What can hang from each mark
q_91: q_602 q_618
q_618: q_6 q_814
q_814: q_602 q_618
q_70: q_360
q_622: q_360
q_360: q_11 q_91 q_237 q_437 q_602 q_618 q_687 q_693 q_889 q_916
q_693: q_618
q_437: q_360
q_602: q_91 q_506 q_767 q_814
q_667: q_602
q_889: q_360

Each row was made from one small tree. The marks that hang from a mark follow it in brackets, in the order of their numbers. Every link used is in the known rows. Write each row's tree.
In the rows, zero is written as 128.
Known rows
q_437{q_360{q_602{q_814} q_889}}: [131 151 128 120 100 132 154 103 137 131 112 121 141 118 171 115 149 133
 183 142 109 143 161 150 122 107 119 154 138 129 112 122  95 137 115 151
 124 121 130 138 123 137]
q_618{q_6 q_814{q_602{q_506}}}: [126 139 116 120 136 104  91 128 112 112 156 170 141 127 165 133 106 139
 141 141 141 105 113  79 131  93 136 125 142 144 139 155 124 118 143 116
 210 148 118 102 127 169]
q_889{q_360{q_11 q_91 q_237 q_602 q_693}}: [141 107 117 160 126 137 135 130 160 135 148 125 150 130 132 134 145 129
 151 114 135 147 106 159 128 106 107 143 127 162  79 122 112 129 118 150
 115 115 102 117 135 119]
q_437{q_360{q_11 q_237 q_687 q_916}}: [129 131 110 136  89 138 177  89 172 127 162 121 142 123 120 123 137 115
 159 136 112 133  88 179 135 115 127 141 124 147 108 138  92 134 122 153
 139 119 134 133 119  86]
q_70{q_360{q_237 q_889}}: [130 138 109 151 124 126 166  98 136 134 127 113 130 107 118 120 135 142
 153 138 128 152 112 132 120 117 121 121 116 129 128 131  81 137 124 148
 116 131 147 142 124 106]
q_360{q_11 q_237 q_437 q_602 q_889}: [144 177 124 117 125 147 170  64 183 142 131 157 145 127 107 116 141 151
 182 152 138 145 157 171 144 118  88 176 123 112 128 131  83 135 119 168
 118 115 107 120 129  94]
q_814{q_602{q_91 q_506} q_618{q_6}}: [132  76 117 142 113 137 112 137 121 121 116 182 135 117  93 125 118 167
 151 139 126 118  82  60 162  87 123 116 141 142 123 118 155 123 142 112
 166 125 123  91 141 177]
q_667{q_602{q_91 q_814}}: [122 118 107 113 123 142  86 132 125 124 142 149 123 108  92 130 118 137
 151 140 125 133 142 102 135 117 137 122 123 137 114  95 135 132 117 123
 122 118 120 108 130 159]
q_693{q_618{q_6 q_814}}: [126 160 121 127 143 105 122 170 122 119 146 157 144 144 176 136 125 122
 152 114 132 116 115 107 119 110 119 128 133 151 120 179 124 115 144 134
 171 132 144 114 135 126]
q_693{q_618{q_6 q_814{q_602{q_91 q_506}}}}: [127 140 116 131 136 114 118 154 113 118 147 164 147 135 168 136 119 133
 150 121 131 115 103  96 133  96 117 125 132 151 118 166 128 117 147 126
 173 129 134  98 140 145]
q_889{q_360{q_618}}: [130 113 132 155 115 113 141 145 141 130 101 111 130 135 137 128 143 111
 139 115 127 145  98 137 116 124 114 119 138 151  97 139 111 132 127 130
 139 129 136 121 130 135]
q_602{q_91 q_506 q_767 q_814{q_618}}: [141  91  76 140  81 146  74 110  86 115  69 155 140  84  64 147 138 161
 136 126 110 142  75  53 132 111 142 147 115 151 118  96 197 144 123 111
 106  86 133  87 144 149]
q_814{q_602{q_767}}: [130 121 130 134 119 136 139  89  98 113 136 130 126 115 136 131 120 137
  87 120 125 116 154 128 154 118 130 128 139 103 124 112 114 133 129 122
 127 129 113 104 142 156]
q_622{q_360}: [134 123 125 129 132 124 120 119 133 136 116 136 128 122 119 131 141 123
 170 135 121 136 167 141 122 121 153 136 154 126 117 121 128 128 117 130
 114 133 142 127 126 142]
q_618{q_6 q_814{q_602{q_91 q_506}}}: [126 130 112 122 134 112  82 125 113 114 154 173 141 130 155 136 107 147
 149 146 136 106  90  75 134  86 130 122 139 151 135 147 130 118 143 117
 209 141 115  97 126 175]
q_91{q_618{q_6 q_814}}: [122 153 113 116 144 107 115 166 116 111 137 163 139 151 153 145 113 131
 169 136 135 109 121 101 114 118 129 110 148 142 153 159 129 117 146 129
 216 131 129 127 130 123]
q_360{q_91 q_237 q_618 q_687}: [125  96 100 172 120 130 197 129 184 128 115 129 148 112 132 153 148 125
 196 118 117 155 135 161 127 139  87 130 129 150  96 132  98 144 139 141
 147 110 131 125 158  78]
q_693{q_618{q_814}}: [129 163 120 126 135 117 132 167 114 120 139 138 139 137 170 136 131 124
 139 110 131 124 121 115 120 118 118 126 131 143 113 162 123 123 137 134
 141 128 138 109 137 110]
q_602{q_814}: [126 131 115 121 119 130  87 124 115 127 113 132 128 100 118 130 129 117
 145 126 121 144 129 110 114 133 129 139 112 145 134 126 160 136 120 125
 117 127 129 115 127 137]
q_667{q_602{q_91 q_506 q_814}}: [128 102  94 116 113 140  82 125 120 123 131 153 133  96  81 131 116 143
 149 145 130 134 134  87 137 111 148 128 117 138 113  91 150 136 120 111
 122 110 120 106 133 162]
q_667{q_602{q_506 q_767}}: [133 118 101 120 115 126 126 117 111 112 138 144 135 110 104 133 116 142
 100 131 138 115 179 106 146 120 162 135 135 105 110 100 117 135 124 111
 123 111 127 120 140 150]
q_889{q_360}: [129 109 133 147 112 118 127 133 126 127 111 112 128 128 120 127 136 113
 124 116 126 142  91 132 119 120 128 129 123 152 111 128 118 129 120 130
 132 128 129 127 123 146]
q_437{q_360{q_602 q_618 q_687 q_693 q_916}}: [128 153 115 152 116 140 191 135 173 127 116 130 158 150 165 116 159 132
 151 144 108 134 136 192 131 107 120 120 166 152  71 131  84 131 126 147
 162 124 130 119 131  67]
q_91{q_618{q_6 q_814{q_602{q_506}}}}: [125 140 111 119 139 110 117 150 107 107 139 167 143 141 155 142 106 137
 159 139 138 106 125  94 127 109 131 110 147 136 154 152 131 118 149 121
 218 133 120 117 135 138]
q_889{q_360{q_237 q_687 q_693}}: [130 105 117 169 122 124 155 113 150 125 112 125 143 120 111 141 139 112
 115 122 116 151  74 152 121 131 136 118 113 167 101 122 117 129 121 135
 150 133 144 126 120 107]
q_889{q_360{q_11 q_618{q_814}}}: [134 132 121 145 112 112 116 148 141 133 139 117 130 134 155 126 138 103
 149 120 139 130  87 134 116 113 110 122 143 158  96 148 112 133 128 137
 145 130 127 110 122 138]
q_693{q_618{q_814{q_602{q_506}}}}: [132 148 117 129 129 119 135 150 105 117 142 141 143 127 168 134 125 130
 132 112 134 121 126 109 133 108 121 125 131 138 114 155 125 124 141 126
 144 130 129  98 142 124]
q_360{q_437 q_693 q_889}: [134 191 108 156 156 135 130 120 159 145  87 163 140 148 183 107 155 152
 184 167 115 135 127 156 133 113 116 164 154 132 150 126 108 118 111 146
 166 119 140 119 112  97]
q_693{q_618{q_6 q_814{q_602{q_91 q_767}}}}: [126 151 118 131 137 115 121 148 107 113 148 160 143 140 172 140 123 131
 137 114 128 111 111 103 134 100 114 125 137 145 116 165 119 118 145 132
 170 128 135  98 142 143]
q_437{q_360{q_602 q_916}}: [130 146 132 121 104 139 169 119 146 123 128 118 145 145 138 113 145 144
 149 134 117 135 139 164 130 102 128 140 149 133  94 131  88 130 120 146
 132 122 113 127 129 102]
q_618{q_6}: [122 125 129 129 140 112 113 136 140 126 137 156 134 138 138 128 119 124
 145 135 129 118 118 115 126 117 128 131 131 138 136 152 127 116 137 126
 171 135 139 136 125 150]
q_360{q_693}: [132 141 115 147 153 133 115 142 136 133 131 144 138 140 161 127 134 135
 123 137 123 123 119 137 128 124 137 120 141 140 119 124 140 119 125 130
 142 132 135 120 120 108]
q_618{q_6 q_814}: [124 158 119 115 144  99  88 150 125 117 154 165 136 143 167 137 116 131
 154 137 138 108 107  91 112 106 132 126 141 152 138 166 122 115 140 127
 206 144 132 118 119 148]
q_889{q_360{q_437 q_602{q_91}}}: [129 122 132 143 109 134 128 119 139 129  88 131 135 140  94 123 145 140
 136 134 128 149  93 148 125 105 106 142 132 153 102 122 109 130 117 140
 139 119 105 104 128 140]
q_602{q_91 q_506 q_767}: [139  92  91 142  96 142 111  86  96 119 100 136 143 112  92 147 131 158
 109 134 117 125  86  97 142 108 143 142 120 129 115  98 153 138 130 115
 112  90 125 107 142 144]
q_360{q_693{q_618{q_814}} q_916}: [136 184 106 147 160 137 134 176 138 126 136 147 155 164 162 122 146 147
 130 123 122 124 100 140 129 107 137 125 151 161 101 147 124 113 125 134
 154 123 123 100 131  53]
q_622{q_360{q_91 q_437 q_693{q_618{q_6}}}}: [133 144 100 164 153 125 110 154 158 143 106 170 146 140 171 126 158 137
 229 140 117 140 155 159 122  98 126 166 175 147 113 143 126 115 113 142
 147 115 139 107 134 123]
q_889{q_360{q_11 q_437 q_693 q_916}}: [136 154 112 161 124 136 113 136 158 138 124 135 139 152 124 105 147 124
 139 137 130 137  56 166 130 100 121 151 144 166 110 139 115 120 109 141
 151 118 113 101 112 100]
q_360{q_11 q_237 q_437 q_618 q_693 q_916}: [143 185  93 162 152 146 152 117 217 143 136 169 150 162 121 118 149 149
 175 144 134 141  87 182 136 122  98 146 157 147 102 163 112 122 125 154
 157 118 123  86 131  24]
q_91{q_602{q_506 q_767 q_814} q_618{q_6}}: [129 115  91 131 111 138  84 122  87 105  67 166 156 121 146 157 117 129
 136 132 133 112 143  83 126 126 143 126 138 134 140 125 179 134 144 107
 200 105 137 123 150 123]

Write each row's tree
[128 119 103 136 114 144 129 114  98 113 110 137 132 138 106 153 132 150
 125 127 111 120 102 118 135 122 125 121 138 125 129 105 137 132 133 133
 138  95 124 115 144 124]  q_602{q_91{q_618} q_767}
[125 137 103 170 125 144 126 153 169 138  67 149 141 147 194 129 156 147
 218 138 138 139 148 152 128 113  70 155 176 138 108 141 114 136 129 137
 176 101 112  96 155  97]  q_360{q_91{q_602} q_437 q_618}
[135 150 109 150 132 146 165 149 153 141 107 119 148 143 160 109 162 159
 219 133 114 143 137 148 139  97 111 174 147 145 127 110  81 130 109 143
 130  94  97 138 141  86]  q_360{q_91 q_889 q_916}
[117 137  90 165 124 125 127 152 135 132 117 136 132 127 139 116 136 144
 194 149 138 141 103 141 116  93  96 135 144 147 142 153  94 127 127 144
 166 113 123 119 134 114]  q_70{q_360{q_91{q_618{q_6}} q_437}}
[134 143 104 161 126 153 155  92 174 139  71 151 146 129 166 134 154 167
 236 141 124 156 143 145 134 119  85 186 139 130 139 121  94 135 114 153
 158  98 117 125 145  90]  q_360{q_91{q_602} q_237 q_437 q_889}
[132 112 110 141 133 127 127 145 133 134 114 137 136 126 139 138 147 131
 217 131 120 139 174 145 120 112 137 144 165 132 121 118 125 128 118 134
 126 115 127 130 141 134]  q_622{q_360{q_91{q_618}}}
[142 143 120 137 151 143 131 115 144 145 102 152 147 137 142 124 159 149
 191 154 111 140 181 156 132 105 144 139 167 131  98  93 114 126 110 145
 115 124 131 125 125 128]  q_622{q_360{q_602{q_91} q_693 q_889}}
[137  95 115 143 108 126 127 127 103 108 111 176 137 110 107 128 119 160
 113 123 129 110 126  67 161 100 138 130 149 120 123 126 145 126 140 109
 161 124 130  97 149 169]  q_814{q_602{q_506 q_767} q_618{q_6}}
[137 140 117 156 111 127 153 115 182 134 114 129 136 142  92 120 146 125
 160 122 134 154  68 163 123 118 102 146 135 156  98 156  98 131 121 146
 140 119 120 103 129  86]  q_889{q_360{q_11 q_237 q_437 q_618 q_916}}
[120 127 112 145 113 134 162 121 122 126 127 112 137 108 101 117 135 127
 105 147 135 137 129 158 127 109 118 102 123 141 104 121  85 141 130 139
 128 132 125 126 130 107]  q_70{q_360{q_602 q_687}}
[125 120 112 137  88 141 160 121 155 132 160 118 147 120 170 119 146 115
 183 141 119 126 139 186 138  94 100 152 141 145  95 122  88 139 123 155
 132 107 109 131 131 127]  q_437{q_360{q_11 q_91 q_602 q_687}}
[136 122 107 148 130 129 133 105 165 138 101 150 134 119 111 139 151 145
 224 134 122 157 159 154 119 118 127 170 154 129 120 130 116 128 110 144
 122 116 129 115 139 121]  q_622{q_360{q_91 q_237 q_437}}
[126 111  99 128 119 138  80 137 104 115  75 170 156 123 147 148 113 126
 161 140 137 117 131  85 123 124 137 116 134 145 144 130 183 130 145 108
 207 115 135 127 143 123]  q_91{q_602{q_506 q_814} q_618{q_6}}
[121 118 116 149 103 112 186 104 178 122 127 137 142 124 155 138 137 113
 178 135 108 140 112 160 118 126 114 125 136 142 103 156  90 133 138 146
 172 132 165 138 128 111]  q_437{q_360{q_237 q_618{q_6} q_687}}
[128 159  92 157 141 122 103 155 128 137 177 138 137 128 172 113 129 119
 138 142 142 117  83 137 121  91 118 107 138 157 112 160 111 122 133 146
 144 134 146 112 117 111]  q_70{q_360{q_11 q_693{q_618{q_6 q_814}}}}
[126 115 124 153 104 128 158 134 138 123 103 109 139 131  94 122 144 111
 116 123 118 144  75 156 127 117 135 127 123 168 103 121 102 132 117 129
 149 124 123 126 123 105]  q_889{q_360{q_687 q_916}}
[128 134 115 147 103 129 157 125 148 136 125 114 138 127 209 116 154 136
 223 139 105 138 137 153 126  97 109 166 148 135 124 126  83 133 114 152
 135 106 132 147 125 138]  q_437{q_360{q_91 q_889}}
[140  83 108 147  96 149 127 116  95 113 102 159 131 106  87 133 127 174
 113 125 121 120  99  70 167  97 129 122 144 124 113  97 152 135 133 113
 128 110 118  82 150 161]  q_814{q_602{q_91 q_506 q_767} q_618}
[124 127 111 126 121 152  94 140 101 116  77 146 141 129 151 148 122 123
 151 131 132 123 146 109 122 138 126 109 139 136 139 116 169 136 136 120
 178 117 127 122 142 104]  q_91{q_602{q_814} q_618}
[126 142 108 120 134 111 120 142  99 103 135 165 143 138 153 147 109 139
 147 136 136 103 129  93 128 110 135 114 149 131 152 150 129 120 147 121
 214 128 123 115 139 138]  q_91{q_618{q_6 q_814{q_602{q_506 q_767}}}}
[126 137 105 149 106 133 138 116 155 134 165 131 140 126 186 117 140 103
 155 150 111 117  98 180 134 107 126 133 142 149 111 130 112 128 123 149
 153 124 146 130 107 118]  q_437{q_360{q_11 q_687 q_693}}
[134 102  85 122 101 141  87 130 104 113 115 162 131  94  69 137 123 156
 132 133 125 128 138  69 143 112 154 133 127 131 106  85 155 139 118 111
 115  98 127  97 142 161]  q_667{q_602{q_91 q_506 q_767 q_814{q_618}}}
[125 155 124 127 143 110 125 159 115 116 154 159 143 139 180 133 119 125
 144 114 133 114 121 107 130 104 116 124 136 145 120 173 117 115 146 131
 174 138 136 104 138 140]  q_693{q_618{q_6 q_814{q_602}}}
[137 143 101 146 138 141 125 125 157 143 142 146 145 132 118 118 151 113
 162 150 117 125 135 182 138 109 157 134 162 150 103 112 124 125 112 137
 133 125 135 118 117  91]  q_622{q_360{q_11 q_687 q_693 q_916}}
[121 122 120 130 136 139 113 150 119 116  96 162 146 155 165 146 116 127
 152 137 137 105 138 111 130 127 124 103 151 133 140 134 146 122 148 122
 216 124 134 137 141 114]  q_91{q_602 q_618{q_6}}
[117 129  96 164 112 138 145 133 158 132  97 143 139 120 137 125 150 131
 194 149 119 141 120 173 134 111  91 168 137 153 139 126 104 134 119 139
 170 101 111 109 137 103]  q_360{q_91 q_437 q_687}
[134 114 100 135 109 148 124 119  87 107  72 143 153 134 148 155 122 140
 114 130 136 108 149 106 137 131 142 116 148 115 130 109 158 137 143 111
 176 101 129 126 153 102]  q_91{q_602{q_506 q_767} q_618}
[127 118 118 130 117 149  75 143 117 123  78 158 136 120 142 135 129 131
 143 128 133 125 127  87 128 128 127 123 137 147 119 121 172 133 130 118
 163 127 135 114 135 128]  q_91{q_602{q_814{q_618{q_6}}}}
[146 190 111 147 150 145 179  68 165 128  83 167 158 140 131 132 157 178
 144 147 118 150 174 167 138 127 114 170 144 111 115 118  88 129 113 160
 140 114 124 113 136  70]  q_360{q_237 q_437 q_602{q_767} q_693 q_889}
[130  97  92 119 108 141  83 145 120 122 123 164 131  97  69 129 120 153
 157 143 130 134 128  70 140 109 147 125 123 143 109  90 159 135 120 111
 123 108 126 100 135 159]  q_667{q_602{q_91 q_506 q_814{q_618}}}
[131 134 122 155 126 125 152 154 129 122 112 128 155 135 142 132 148 113
 108 121 121 138 106 159 124 111 125 116 132 172  79 127 108 127 125 137
 154 131 126 111 128 109]  q_889{q_360{q_602 q_687 q_693{q_618{q_814}}}}
[129 155 101 163 141 129 135 131 128 141 126 121 134 122 163 107 144 140
 149 154 126 137 109 140 123 103 127 116 138 140 126 124  93 129 119 144
 133 131 148 134 115 109]  q_70{q_360{q_693 q_889}}
[131 171  97 168 144 138 182  79 186 136  88 168 151 125 136 128 152 143
 176 166 104 152 112 177 136 135 115 157 127 142 143 121  95 127 115 153
 178 122 153 125 116  60]  q_360{q_237 q_437 q_687 q_693 q_889}
[128 140 114 142 122 141 150 114 123 137 119 116 136 120 119 110 143 152
 150 152 129 143 124 139 129  94 109 117 131 135 112 110  79 138 123 149
 114 122 121 130 128 122]  q_70{q_360{q_602{q_91} q_889}}
[130 140 126 151 111 128 136 131 145 128  87 124 133 145  97 112 146 133
 139 128 126 149  74 150 123 109 124 151 138 159 116 139 104 125 111 133
 150 119 115 110 123 109]  q_889{q_360{q_437 q_916}}
[131 134  93 127 121 127  96 136  86 100  89 170 158 144 175 161 113 143
 133 136 143  93 136  79 127 116 145 115 156 132 137 135 154 128 151 111
 231 112 130 120 147 115]  q_91{q_602{q_506 q_767} q_618{q_6 q_814}}
[128 146 118 128 137 108 123 154 113 116 149 162 148 133 176 134 117 126
 143 117 135 113 119  98 131 101 121 127 133 145 119 171 126 117 147 125
 173 135 136 103 140 140]  q_693{q_618{q_6 q_814{q_602{q_506}}}}
[128 164 112 153 125 137 211 135 173 136  83 125 151 141 140 110 163 126
 178 147 107 141 137 174 141 125 112 131 152 146 110 118  69 140 126 138
 162 115 135 134 136  53]  q_360{q_618 q_687 q_889 q_916}
[138 107  98 137  93 151  81 115  89 115  58 148 145 102 128 145 133 141
 112 122 131 124 135  76 134 128 144 136 133 134 113 104 183 144 128 107
 139 107 134 105 146 124]  q_91{q_602{q_506 q_767 q_814{q_618}}}
[125 152  94 164 126 122 175 162 159 136 102 129 150 125 214 130 165 127
 239 144 113 138 151 151 126 111  84 145 160 157 115 122  71 143 129 145
 182 107 125 126 143  97]  q_360{q_91 q_618{q_814} q_687 q_889}
[123 103 127 133 130 142 126 113 114 120 139 151 129 131 126 132 113 144
 140 138 122 118 111 117 153 104 114 109 139 127 136 116 127 124 139 125
 163 129 109 105 139 160]  q_814{q_602{q_91{q_618{q_6}}}}
[132 128 107 168 116 129 137 102 169 133 126 141 140 123 110 128 141 107
 137 137 124 144  58 173 128 123 115 142 120 166 112 135 115 128 118 146
 158 125 135 110 112 103]  q_889{q_360{q_11 q_237 q_437 q_687 q_693}}
[128 107 105 131 106 149  74 145 117 129  93 154 124 104  79 135 138 148
 174 130 111 147  68  74 125 116 116 126 117 165 124 108 181 134 120 128
 119 111 129  94 130 143]  q_602{q_91 q_814{q_618}}
[131 111 127 140 118 128 131 134 108 110 121 172 126 123 118 127 121 153
 114 119 126 109 132  81 159 107 125 123 155 120 124 129 131 124 137 121
 161 131 131  99 145 166]  q_814{q_602{q_767} q_618{q_6}}
[137 139 124 148 170 124 168 128 189 127 125 172 161 152 138 146 137 151
 142 127 134 140 160 145 124 132 109 107 147 137  73 151 113 123 146 144
 161 142 135 116 148  81]  q_360{q_237 q_602 q_618{q_6} q_693}
[133 144 101 159 114 147 124 127 157 146 145 131 148 137 252 113 155 129
 220 149 114 120 126 166 136  90 108 160 162 143 112 118 102 129 114 157
 148 105 131 137 119 124]  q_437{q_360{q_11 q_91{q_602} q_693 q_889}}
[125 122 108 151 121 136 142 142 124 132 132 109 137 116 130 117 141 146
 150 135 141 144 140 144 123  93 103 123 136 141 101 125  86 138 125 144
 110 119 106 122 142 119]  q_70{q_360{q_91 q_602}}
[124 116 104 154  94 138 191 110 170 123 132 117 148 124 136 131 149 136
 190 127 104 148 104 173 127 109 120 152 132 154 104 131  83 134 119 150
 145 108 125 135 135  82]  q_437{q_360{q_91 q_237 q_687 q_916}}
[128 131 101 124 129 128  91 150 103 109  96 173 157 147 176 152 110 139
 158 144 147  99 125  80 123 113 139 106 152 143 141 141 157 124 152 111
 239 123 129 122 139 115]  q_91{q_602{q_506} q_618{q_6 q_814}}
[131 137 120 165 128 122 114 134 143 132  95 136 134 141 139 120 145 127
 135 135 125 144  78 149 119 113 123 142 140 159 116 136 122 121 113 135
 157 127 131 108 115 126]  q_889{q_360{q_437 q_693}}
[134 146 110 152 128 123 182  87 181 142  74 155 140 117 117 132 160 126
 224 153 109 159 171 173 123 133 124 151 159 126 118 128  90 137 117 147
 145 126 161 125 131  97]  q_622{q_360{q_237 q_437 q_618 q_687 q_889}}
[128 131 113 132 119 151 127 129  93 108  82 141 143 146 157 154 126 134
 114 124 132 107 157 120 134 138 131 108 155 114 130 112 145 134 140 122
 178 109 128 128 150  99]  q_91{q_602{q_767} q_618}
[120 109 107 173 100 136 139 146 137 125  71 128 143 133 140 133 149 118
 176 133 125 143  93 159 124 111 101 144 141 166 121 122 109 134 120 134
 190 105 116 116 136 116]  q_889{q_360{q_91{q_602 q_618} q_437 q_687}}
[121 140 104 157 113 128 163 116 126 135 117 109 132 104 133 110 141 121
 146 155 122 140 111 151 126 109 120 116 124 141 130 119  76 140 123 142
 137 128 148 142 119 111]  q_70{q_360{q_687 q_889}}
[129 120  96 131 102 147  77  95  91 118  99 134 127 101  96 149 138 139
 127 123 104 141  94 101 124 123 128 143 114 144 122 100 164 142 118 129
 104  99 125  98 136 147]  q_602{q_91 q_767 q_814}
